What can hang from each mark:
K854: K529 K843
K843: K80 K233 K318 K589 K854 K875
K332: K318 K843
K529: K324 K854
K589: K324 K843
K497: K80 K875
K324: K529 K589
K318: K332 K843
K875: K497
K233: K843
K80: K332 K843

In the rows, zero is written as 128.
Known rows, with every way that one mark hangs from another:
{K318 {K332 {K843 K80 K233 {K854 K529} {K875 K497}}}}: [ 51 119  64  91 162 102  61  38 139  93 122 141 174 123  80 128 149 146
 123  53 128 123  65 131 163 183 116 149 108 162]
{K497 {K80 K332 K843} K875}: [101  79 113 121 143 103 180 116 135 149 124 105 113  86 137 117 145 107
 136 140 177 114  89 133 102  92 139  91 119 123]
{K529 {K854 K843}}: [117 139  97 124 138 145 124 136 158 118 140 132 134 148 137 114 118 108
 107 100 146 110 110 129 138 142 120 135  98 166]
{K529 K324 {K854 K843}}: [101 141  96 139 143 129 105 135 160 116 148 129 135 159 131 119 121 108
 103 106 162 114 112 138 139 135 141 133  87 155]
{K324 {K529 K854} {K589 {K843 K233 K318 K875}}}: [ 69 144  53  94 141 107  33  77 156 140 111 146 107 159  86 159 111 125
 149  65 130 118  92 154  98 167  93  89 132 191]
{K324 K529 {K589 K843}}: [130 146 107 122 113 104  88 121 143 154 104 130 112 141 141 143  83 141
 145 107 109  91 102 176 108 100 112 113 151 136]
{K589 {K324 K529} {K843 K80 K854 K875}}: [ 65 139  80 109 141 138  58  29 164 132 124 142 111 142 103 135 108 109
 137  85 145 126  94 166 109 175 109  92 103 152]
{K589 K324 {K843 K233 {K854 K529} {K875 K497}}}: [ 46 166  73  88 155  96  83  46 179 123 124 147 134 136 113 152 118 152
 122  73 149 120 106 161 121 164 105 121  83 157]
{K80 K332}: [127 106 109 136 145 139 138 133 119 146 118 131 126 105 116 124 141 129
 141 130 149 112 129 117 126 110 143 103 129 119]
{K497 {K80 {K843 K233 {K318 K332} K589 K854}} K875}: [ 51 115 102  79 160  92  99  57 176 121 157 128 108  96  84 140 157  48
 123  92 138 159  58 151 129 160  99  88 123 176]
{K529 {K324 K589} K854}: [113 138 108 124 144 130  86 138 152 129 138 120 127 156 127 130 113 131
 122 119 157 107 108 142 122 112 139 125 129 144]
{K843 K233 {K318 K332} K589 {K854 K529} K875}: [ 42 140  86  68 166 113  46  44 171 104 144 146 116 120  66 145 158 104
 142  57 103 160  99 122 159 224  84 106 120 184]
{K324 {K529 {K854 {K843 K318 K875}}}}: [ 74 140  57 114 128 131  66  86 158 115 132 130 100 171 105 135 132 118
 121  83 142 127 108 123 129 189  98 101 107 193]
{K80 {K332 K318} K843}: [102 111  90 123 134 113 132 119 107 139 139 136 132 115 136  98 140 125
 157 140 145 109  94 137 112 102 146  88 119  94]
{K318 {K843 K875}}: [ 91 133 104  97 132 136  91 128 146 121 117 115 149 125 109 122 107 136
 137 110 113 128 107 131 127 151 122 108 127 144]
{K497 {K80 K843} K875}: [102 101 132 114 127  93 171 111 145 131 133 102 115 109 149 121 131 107
 123 138 157 130  88 143 105 110 126 115 119 131]
{K80 {K332 K318 {K843 K854 K875}}}: [ 67 110  83  93 131 149  91  67 117 144 129 165 172 122 121 107 160 126
 148 113 133 122  68 131 133 130 126  82 130 115]
{K854 {K529 {K324 {K589 {K843 K80 K233 K875}}}}}: [ 74 134  95  96 165  75  68  64 155 121 115 123 128 134 111 133 100 153
 145  66 130 123  88 177 132 175 125 125 106 143]
{K233 {K843 {K80 K332} K318 K589 K854 K875}}: [ 51 128  91  68 169 129  69  31 177 127 151  93 128 100  83 116 135  86
 144 107 135 145  76 140 161 195 109  45 114 171]
{K497 {K80 K332}}: [124  89 124 140 151 128 162 115 133 150 112 130 113  88 110 115 153 114
 144 134 163 117 113 112 126 112 145 100 137 124]
{K843 {K80 K332} K233 K318 {K589 K324} {K875 K497}}: [ 45 138  61  78 166 106  62  31 156 121 141 119  87 124  58 149 146 128
 131  88 171 158  98 154 139 199 137  54 109 151]
{K318 K332 {K843 {K589 K324} K854}}: [ 82 168 102  79 142 153  53 110 192 118 141 141 129 125  99 122  99  85
 122  92 117 127  88 147 145 148 114  95 132 144]
{K497 {K80 K332 K843}}: [109  91 110 139 152 112 165 122 141 155 125 119 116  87 119  99 139 110
 142 135 167 111  95 131 119  98 147 100 117 124]
{K233 {K843 K854}}: [105 146 128 109 140 124 116 111 162 120 136 109 157 116 140 123 118 107
 122 133 132 127 106 131 129 123 104 115 118 150]
{K324 K529 {K589 {K843 K318}}}: [123 156  85 118 114  92  65  93 148 155 108 135  94 152 129 143  90 130
 138 105 101 102 102 170 126 125 105  94 153 147]
{K497 {K80 K332 {K843 K854}} K875}: [ 89  80 106 122 158 126 171  90 151 149 135 111 125  79 131 117 155  89
 128 134 175 111  73 141 107  96 123  89 112 145]
{K318 K332 {K843 K80 K233 K875}}: [ 76 110  84  94 171 128  59 104 132  96 112 130 155 103  53 122 120 111
 149  72 121 143  88 118 131 187 129 116 126 154]
{K875 {K497 K80}}: [115 119 130 133 136  99 148 104 144 128 126 111 123 115 117 128 139 134
 123 138 149 117 107 133 135 113 142 126 132 135]
{K589 K324 K843}: [112 161 111 112 123 113 112 109 157 151 120 153 118 142 139 127  92 118
 125 116 142 120 127 152 122 122 134 112 109 110]
{K318 K332 {K843 K589 {K875 K497}}}: [ 59 148  98  68 137 114  54 123 165 116 134 101 156 119  72 135 101 132
 143  99 102 118  88 142 154 145 140 101 135 149]

Rows:
[ 45 165 102  67 136 124  88  64 200 120 161 116 103 142 140 120 113 131
 123  88 137 139  93 169 127 181  93 106  87 154]	{K80 {K843 {K589 K324} {K854 K529} K875}}
[ 47 119  99  70 154 137  45  50 153 113 143 150 167 115  64 128 142  88
 132  55 115 159  53 155 155 191 113 116 123 167]	{K318 {K332 {K843 K80 K233 K589 K854 K875}}}
[ 51 147 103  70 162 133  72  23 184  90 148 129  99 132 103 138 139 123
 129  58 143 163  94 161 129 235  88 109  99 170]	{K843 K80 K233 {K589 K324} {K854 K529} K875}
[ 65 141 107  70 130  79 107  75 182 131 148 122  72 127 117 126 124  73
 118 115 159 156  82 141 134 151 124  76 127 127]	{K497 {K80 {K843 {K318 K332} {K589 K324}}} K875}
[ 43 144  80  69 138 131  76  55 177 131 124 159 123 127 119 136 146 142
 128  58 152 140  83 156 129 179  98  93 109 146]	{K80 {K332 {K843 K233 {K589 K324} {K854 K529} K875}}}
[ 60 154 104  83 145  93 102  76 174 101 132  84 160 125 136 133 122 162
 127 116 133 113 102 128 141 150 100 123 102 162]	{K233 {K843 {K854 K529} {K875 K497}}}
[ 30 154  54  75 153  87  72  70 168 140 150 117  92 127  77 146 133 134
 126  99 173 149  97 167 120 156 132  55  94 148]	{K80 K332 {K843 K233 K318 {K589 K324} {K875 K497}}}
[ 61 145  89  95 151 107  46  42 162  63 157 128 133 134 114 114 136 111
 146  71 103 130  56 180 142 210 111 102 117 144]	{K332 {K318 {K843 K80 K233 K589 {K854 {K529 K324}}}}}
[119 126  92 125 151 148 118 104 153 106 144 122 132 145 126 102 117 100
 109  90 150 112  95 137 149 170 125 135  92 169]	{K529 {K854 {K843 K80}}}
[106 148  99 118 142 114  79 127 164 153 133 133 140 155 128 128  87 118
 131 107 143  89  98 164 127 100 145 118 117 140]	{K529 {K324 {K589 K843}} K854}
[106 144  85 134 115 143  86 114 148 114 125 140  89 171 128 141 127 130
 128 105 173 115 131 119  88 143 117 115 124 143]	{K589 {K324 {K529 K854}}}
[112 113  71 127 157 112 103  62 129 157 121 141 117 111  94 107 124  95
 145 106 130 106 105 140 161 153 146  77 113 129]	{K589 {K843 {K80 K332} K318}}
[ 78 128 107  97 125 147  91  83 145 139 131 146 170 135 123 122 136 126
 114 102 121 135  83 142 140 142 111 122 119 148]	{K332 {K843 K854 K875}}
[ 91 165 121  93 116 112 107 117 174 134 157 117  96 144 144 120  98 116
 118 120 144 140 107 175 119 133 125 102 106 121]	{K80 {K843 {K589 K324}}}
[ 66 120 111  94 153 111 135  90 181 145 135  98 118  98  99 125 135 126
 129 110 157 120  79 160 153 135 141  82 111 160]	{K854 {K843 K589 {K875 {K497 {K80 K332}}}}}
[ 68 103 117 110 156  98 134 100 150 129 128 122 126 103  98 123 141 117
 138 107 157 157  90 143  99 147 119 118 107 155]	{K497 {K80 {K843 K233 K875}}}
[109 159  96 129 106 107  90 103 149 145 108 151  95 154 138 142  96 129
 136 108 141 112 127 156  98 124 124 106 123 117]	{K589 {K324 K529} K843}
[115 122  76 122 120 117 105 102 120 156 114 154 130 131 121 113 142 125
 121 114 132 117 104 124 157 124 137  93 136 117]	{K80 {K332 {K843 K318}}}
[100 100  97 140 152  94 160 115 142 151 129 102 124  90 113 109 138 131
 133 142 173  96  90 143 126  80 158 102 113 128]	{K875 {K497 {K80 K332 K843}}}
[ 81 127 110 103 147 139 108  74 154 113 132 126 136 126 124 127 143 142
 133  97 121 127 113 123 138 176  96 131 110 159]	{K843 {K854 K529} K875}
[ 35 156  75  88 154 111  49  81 185 109 164 130 113 163  80 144 138  94
 112  68 150 161  95 156 143 207 117  94  85 195]	{K529 K324 {K854 {K843 K233 K318 K589 K875}}}
[ 58 149  51 113 143 118  58  62 173 135 147 143  66 129  95 146 145  95
 128  87 161 139  90 176  97 156  96  56 112 166]	{K80 K332 {K843 K233 K318 {K589 {K324 K529}} K854}}
[ 76 139  86  93 166 128  50  66 178  99 126  98 139 133 119 110  99 147
 126  81 115 109  66 167 151 181 108 115 120 163]	{K318 {K843 K80 {K854 {K529 {K324 K589}}} K875}}
[ 69 178  90  62 154  95  51  31 202  90 148 116  99 136 116 110 112  88
 124  83 129 142  90 126 179 215  95  91 115 148]	{K233 {K843 K80 {K318 K332} {K589 K324} {K854 K529}}}
[ 60 129  90 105 148  89 106 110 136 121 140 107 147 123  96 142 129 153
 128 110 149 136 100 157 105 128 129 123  94 154]	{K80 {K843 K233 {K875 K497}}}
[113 154  78 117 128  83  59  91 143 144 103 148  95 144 111 157 103 128
 139  85 108 119 101 175 108 136  97  97 150 159]	{K324 K529 {K589 {K843 K233 K318}}}
